Every row comes from one small tree of marks. Brackets hold a mark, then the marks that hang from it, in the order of their numbers. Every link used is in the known rows. Which tree was each row made from?
Known rows
{j761 {j502 {j626 {j363 j513}}}}: [ 0.61 -0.02 -0.04  1.62  0.01 -2.25 -1.88  0.03  4.61 -0.92  4.78 -0.19
 -1.32 -1.53  0.82 -1.02 -0.98 -0.98 -1.30  2.84  1.02  1.47  0.26]
{j766 {j513 j276}}: [ 0.33  0.82  0.90  0.63 -1.70  3.08  1.03 -0.35  1.88  0.13  1.82  0.71
 -0.97  1.17 -0.95  4.05  0.96 -3.30  0.27  1.70 -0.62 -0.26  0.00]
{j626 {j363 {j513 j151 j276}} {j502 j761}}: [ 0.33 -0.15 -0.79  0.35  2.21  2.27 -1.14  1.79 -0.91 -0.02  3.61 -0.67
  0.29  0.86 -0.02 -0.40 -0.64  4.24 -0.43  1.52 -0.78 -0.53  0.39]
{j502 {j626 {j363 {j513 j151 j766}}} j761}: [-0.16 -1.24 -0.81  0.81  2.39 -0.62 -0.44  1.10  0.14 -0.17  1.60 -0.14
 -1.92 -1.51  0.11 -1.47 -1.18  3.44 -0.73  0.83  1.17 -1.90 -0.09]
{j513 j151 j276 j766}: [-1.45  0.31  0.50  0.22 -0.01 -0.01  2.48  0.47 -2.28  0.26 -1.76  0.17
  1.27  2.68 -1.27  0.10  0.44  1.23  0.52  0.94 -0.43 -0.24  0.00]
{j626 j502}: [ 1.45  1.12  0.02 -0.33 -1.60 -0.83  0.11  0.56  0.53 -0.24  3.45 -0.30
  0.78  0.48  0.72  0.79  0.19 -1.25 -0.38  0.91 -0.98  3.37  0.04]
{j363 {j513 j151 j766}}: [ 0.05  0.34 -0.23  0.69  0.02 -0.99  2.00 -0.22 -0.22  0.08  0.49  0.21
  0.88  0.56 -0.80 -0.48  0.22  3.20  0.15  1.28  0.86 -1.54  0.08]
{j761 {j502 {j626 j363}}}: [ 0.38  0.24  0.41  1.02 -0.35 -2.97 -1.96  0.35  3.76 -0.75  4.44 -0.20
 -1.05 -1.34  1.00 -0.90 -0.89 -2.92 -1.45  1.86  0.47  3.07  0.09]
{j626 {j363 {j513 j766}} {j502 j761}}: [ 0.68 -0.58 -1.23 -0.60 -0.75  0.62 -0.98  1.06 -0.72  0.23  2.48 -0.98
 -0.53 -0.80  0.47 -0.21 -0.79  3.83 -0.57  0.72 -0.34 -1.61  0.10]
{j276 j513}: [ 1.45  1.17  0.48  0.49 -1.11 -0.50  0.26 -0.35 -1.58  0.34  0.41  0.05
  0.05 -0.49 -0.06  1.33  0.38 -2.34  0.52 -0.11 -0.02  0.97 -0.09]
{j637 {j502 j626 j761} {j513 {j276 j201} j766}}: [-0.18 -1.87 -0.51 -1.24 -0.06  0.97 -0.99  0.11 -3.33 -0.39 -1.04  0.94
 -4.00 -0.60 -0.12  3.76 -1.10  1.25  0.42 -0.73 -0.08 -4.80 -0.60]
{j637 {j513 j766}}: [ 0.71 -0.20  0.32 -0.64 -2.39 -2.52  1.99 -0.93  0.37 -0.06 -0.64  0.97
 -0.01 -0.55 -0.95  2.25  0.28  2.23  0.08  2.35  0.03 -1.89 -0.55]
{j766 {j513 {j276 j201} j363}}: [-0.44  1.17  0.91 -0.44 -3.02  4.75 -0.09 -1.32 -1.63  0.27 -0.83  0.19
 -0.68 -0.01 -0.66  3.00  1.29 -5.34  0.59 -0.90 -1.16 -1.24 -0.02]
{j565 {j513 j151 {j276 j201} j363 j766}}: [-2.00  0.76  1.15 -0.31 -1.18  2.32  1.87 -1.11 -4.46  0.50 -3.26 -0.16
  0.81  1.08 -0.72 -0.72  0.69 -0.80  1.77  0.42 -0.80 -0.26  0.19]
{j502 {j626 j363} j761}: [ 0.67 -0.89 -0.16  0.49  1.08 -1.62 -1.11  1.15  0.60 -0.28  2.54  0.16
 -2.53 -2.22  0.75 -0.11 -1.13  0.02 -1.01  0.28  0.20  0.41 -0.36]
{j626 {j363 j348}}: [ 0.75 -0.05  0.05 -0.18  0.29 -2.21  0.31 -0.31  3.23  0.09  0.38  0.05
  1.28 -0.37  0.39 -1.30 -0.23 -0.50 -0.51 -1.66  0.03  1.54  0.00]
{j637 {j502 j626 j761} {j513 j151 j363 j766}}: [ 0.30 -0.75 -0.56 -1.40  1.05 -2.34 -1.68  0.61 -2.63 -0.39 -2.02  0.26
 -1.55 -1.36  0.25  2.16 -0.10  1.70 -0.11  0.26  0.58 -0.91 -0.71]
{j565 {j513 j276 j766}}: [-0.76  0.09  1.01  0.59 -1.88  0.42  2.76 -0.63 -0.13  0.24 -1.19  0.32
 -0.57  1.51 -0.70  1.49  0.29  0.30  1.58  3.35 -0.46 -0.07  0.08]
{j766 {j513 j151 j363}}: [ 0.41  1.90  0.93 -0.11 -0.90  1.40  0.05 -0.49  0.28  0.32  1.00  0.12
  0.99 -0.16 -0.41  1.96  1.67 -3.69 -0.13  0.28 -0.26  1.85 -0.07]
{j565 {j513 j151}}: [ 0.55  1.17  1.32  1.02  0.87 -1.13  2.00 -0.36  0.85  0.19  2.95  0.69
  0.55  0.35 -0.10  0.16  0.29  0.19  0.71  2.22  0.04  2.63  0.14]
{j626 j363 j502}: [ 1.39  0.75 -0.25 -0.51 -0.61 -0.34 -0.50  0.55  1.03 -0.20  3.25 -0.79
  0.91 -0.33  0.75 -0.67 -0.40 -0.86 -0.58  0.06 -0.98  3.02  0.09]
{j626 {j363 j513}}: [ 1.30  0.11 -0.31  0.88 -0.02 -0.75  0.52 -0.53  2.34 -0.25  1.89  0.02
  0.05 -1.37 -0.21 -0.52 -0.38  1.55 -0.20  0.89  0.39 -1.20  0.08]
{j502 {j626 {j363 j348 {j513 j151 j766}}} j761}: [-0.36 -1.67 -1.02  0.56  2.86 -1.22 -0.84  0.97  2.00 -0.07  0.66 -0.08
 -1.13 -0.80  0.48 -2.29 -1.12  3.61 -0.90 -0.41  1.45 -1.35  0.05]
{j513 j151 {j276 j201} {j363 j348} j766}: [-2.52  0.23  0.28 -1.32 -0.91  1.27  1.08 -0.71 -4.08  0.53 -5.71 -0.38
  2.60  2.06 -0.59 -2.03  0.89 -0.91  0.70 -3.22 -0.69 -0.51  0.12]

Which tree is each row?
[-0.68  1.12  0.77 -0.05 -0.13  2.73  0.01 -0.32  1.72  0.29 -1.30  0.17
  1.69  2.03 -0.66  1.80  1.81 -3.28  0.23  0.02 -0.46  1.84  0.19] : {j766 {j513 j151 j276 {j363 j348}}}
[ 0.56 -0.90 -0.59  1.28  3.13 -0.73 -0.97  1.18  1.01 -0.38  3.34  0.18
 -1.96 -1.77  0.36 -1.06 -1.14  2.74 -0.95  1.01  1.00 -0.99 -0.06] : {j502 {j626 {j363 {j513 j151}}} j761}
[-2.21  0.30  0.94 -0.60 -0.64  1.85  1.64 -1.21 -2.57  0.60 -4.15 -0.15
  1.59  1.79 -0.36 -1.55  0.74 -0.59  1.65 -0.85 -0.55  0.45  0.33] : {j565 {j513 j151 {j276 j201} {j363 j348} j766}}
[-1.05  1.04  0.81 -0.56 -0.43  4.40 -0.14 -0.94 -0.54  0.46 -1.21  0.29
  1.22  1.39 -0.54  1.10  1.47 -4.32  0.30 -2.47 -0.71  0.16  0.24] : {j766 {j513 j151 {j276 j201} {j363 j348}}}
[ 0.80 -0.19 -0.48  1.60  2.74 -0.73  0.14  0.21  3.13 -0.84  2.55  0.05
 -0.71 -1.19  0.16 -2.10 -0.83  1.04 -0.49  1.35  1.22  0.71  0.15] : {j502 {j626 {j363 {j513 j151}}}}
[ 0.23 -0.56 -0.56  0.15 -1.29 -1.86  1.44 -0.78  3.19  0.08 -1.16  0.26
  0.86  0.68 -0.11 -0.45  0.19  2.25  0.12  0.15  1.07 -1.63  0.15] : {j363 j348 {j513 j766}}
[ 1.20  0.13 -0.37 -0.83 -0.23 -0.08 -1.59  1.47 -0.95  0.21  3.96 -0.69
 -0.21 -0.92  0.90  0.20 -0.71  0.71 -0.96 -0.24 -1.20  1.54 -0.06] : {j626 j363 {j502 j761}}
[-1.25  1.14  0.80 -0.37 -0.45  1.88  0.68 -0.46 -4.88  0.15 -2.30 -0.05
  1.68  0.90 -0.63 -0.75  0.82 -2.07  0.60 -1.50 -1.22  0.17  0.05] : {j513 j151 {j276 j201} j363}
[ 1.15  0.21 -0.48 -0.82  0.09 -0.84 -0.81  0.46  3.21 -0.11  2.15 -0.80
  1.85  0.37  1.12 -1.66 -0.28 -0.73 -0.73 -1.30 -0.74  3.69  0.24] : {j626 {j363 j348} j502}
[-0.33 -1.57 -0.79  1.33  3.74  0.12 -1.16  1.34  2.55 -0.37  1.32  0.25
 -1.23  0.13  0.20 -1.55 -1.04  3.06 -0.69  0.62  0.93 -0.92  0.21] : {j502 {j626 {j363 j348 {j513 j151 j276}}} j761}
[ 0.94 -1.16 -0.69  1.09  1.35 -0.85 -1.12  0.80  1.80 -0.46  2.95  0.17
 -2.78 -2.38  0.54 -0.11 -1.23  1.83 -0.81  1.33  0.84 -1.44 -0.16] : {j502 {j626 {j363 j513}} j761}
[-1.60 -0.04  0.07 -0.88 -2.77 -0.83  1.02 -0.46 -0.53  0.23 -6.37 -0.53
  2.01  1.93 -0.41 -0.04  1.15 -1.00  0.78  0.01 -0.66  0.48 -0.06] : {j513 j276 {j363 j348} j766}
[-1.00  0.31  0.43 -0.89 -2.09  1.02  0.15 -1.05 -1.66  0.11 -3.87 -0.02
  1.40  0.85  0.03 -0.39  0.80 -3.11  0.63 -2.46 -1.09  0.11  0.04] : {j513 {j276 j201} {j363 j348}}
[-0.03  1.32  0.46 -0.81  0.08  1.29 -0.95 -1.14 -4.52  0.75 -2.65 -0.41
  2.12 -0.42  0.34 -1.84  0.78 -3.52  0.57 -4.98 -0.16  1.14  0.18] : {j276 j201 {j513 j151 {j363 j348}}}
[-0.01 -1.96 -1.14  0.43  1.02 -1.47 -1.00  0.61  2.75 -0.15  0.26 -0.08
 -1.94 -1.42  0.68 -1.29 -1.19  2.68 -0.79 -0.16  1.30 -1.95 -0.05] : {j502 {j626 {j363 j348 {j513 j766}}} j761}
[ 0.17 -1.17 -0.98  0.73  0.86 -1.41  0.23 -0.40  4.92 -0.59 -0.55 -0.20
 -0.72 -0.68  0.50 -2.34 -0.83  0.89 -0.36  0.16  1.53 -0.27  0.09] : {j502 {j626 {j363 j348 {j513 j766}}}}
[-1.84  0.23  0.55 -0.40 -0.42  1.90  2.21 -0.21 -4.80  0.41 -1.63  0.27
  0.73  1.97 -1.16 -0.61  0.08  0.31  0.64 -1.77 -0.67 -2.09  0.06] : {j513 j151 {j276 j201} j766}
[ 0.73 -1.57 -0.94  0.88  1.94 -1.42 -1.45  0.71  3.73 -0.35  1.97  0.21
 -2.00 -1.71  0.90 -1.00 -1.18  1.97 -0.98  0.21  1.16 -0.88 -0.01] : {j502 {j626 {j363 j348 j513}} j761}
[ 0.82 -0.19 -0.15 -1.25 -0.69 -1.52 -0.88 -0.67  1.16 -0.54 -3.68  0.54
  0.78  0.74 -0.14  3.38  0.77 -0.28  0.73  0.34 -0.56 -0.20 -0.35] : {j637 j502 {j513 j276 {j363 j348}}}
[-0.97  0.88  0.21 -1.36 -0.88  1.27 -0.24 -1.23 -5.71  1.02 -4.82 -0.73
  2.14 -0.10  0.06 -2.18  0.79 -2.67  0.79 -5.20  0.02 -0.13  0.08] : {j276 j201 {j513 j151 {j363 j348} j766}}
[ 0.24 -1.79 -0.61 -0.67  0.23 -0.79 -0.77  0.75 -1.06 -0.57 -1.22  0.83
 -3.47 -0.03 -0.26  4.43 -0.80  2.21  0.30  1.78  0.14 -3.16 -0.62] : {j637 {j502 j626 j761} {j513 j276 j766}}
[ 0.48  1.47  0.37 -0.12  0.40 -0.79 -0.68 -0.27 -1.64  0.53 -2.85 -0.50
  2.77  0.34  0.16 -0.98  1.21 -2.31  0.46 -1.88  0.19  3.06  0.09] : {j276 {j513 j151 {j363 j348}}}
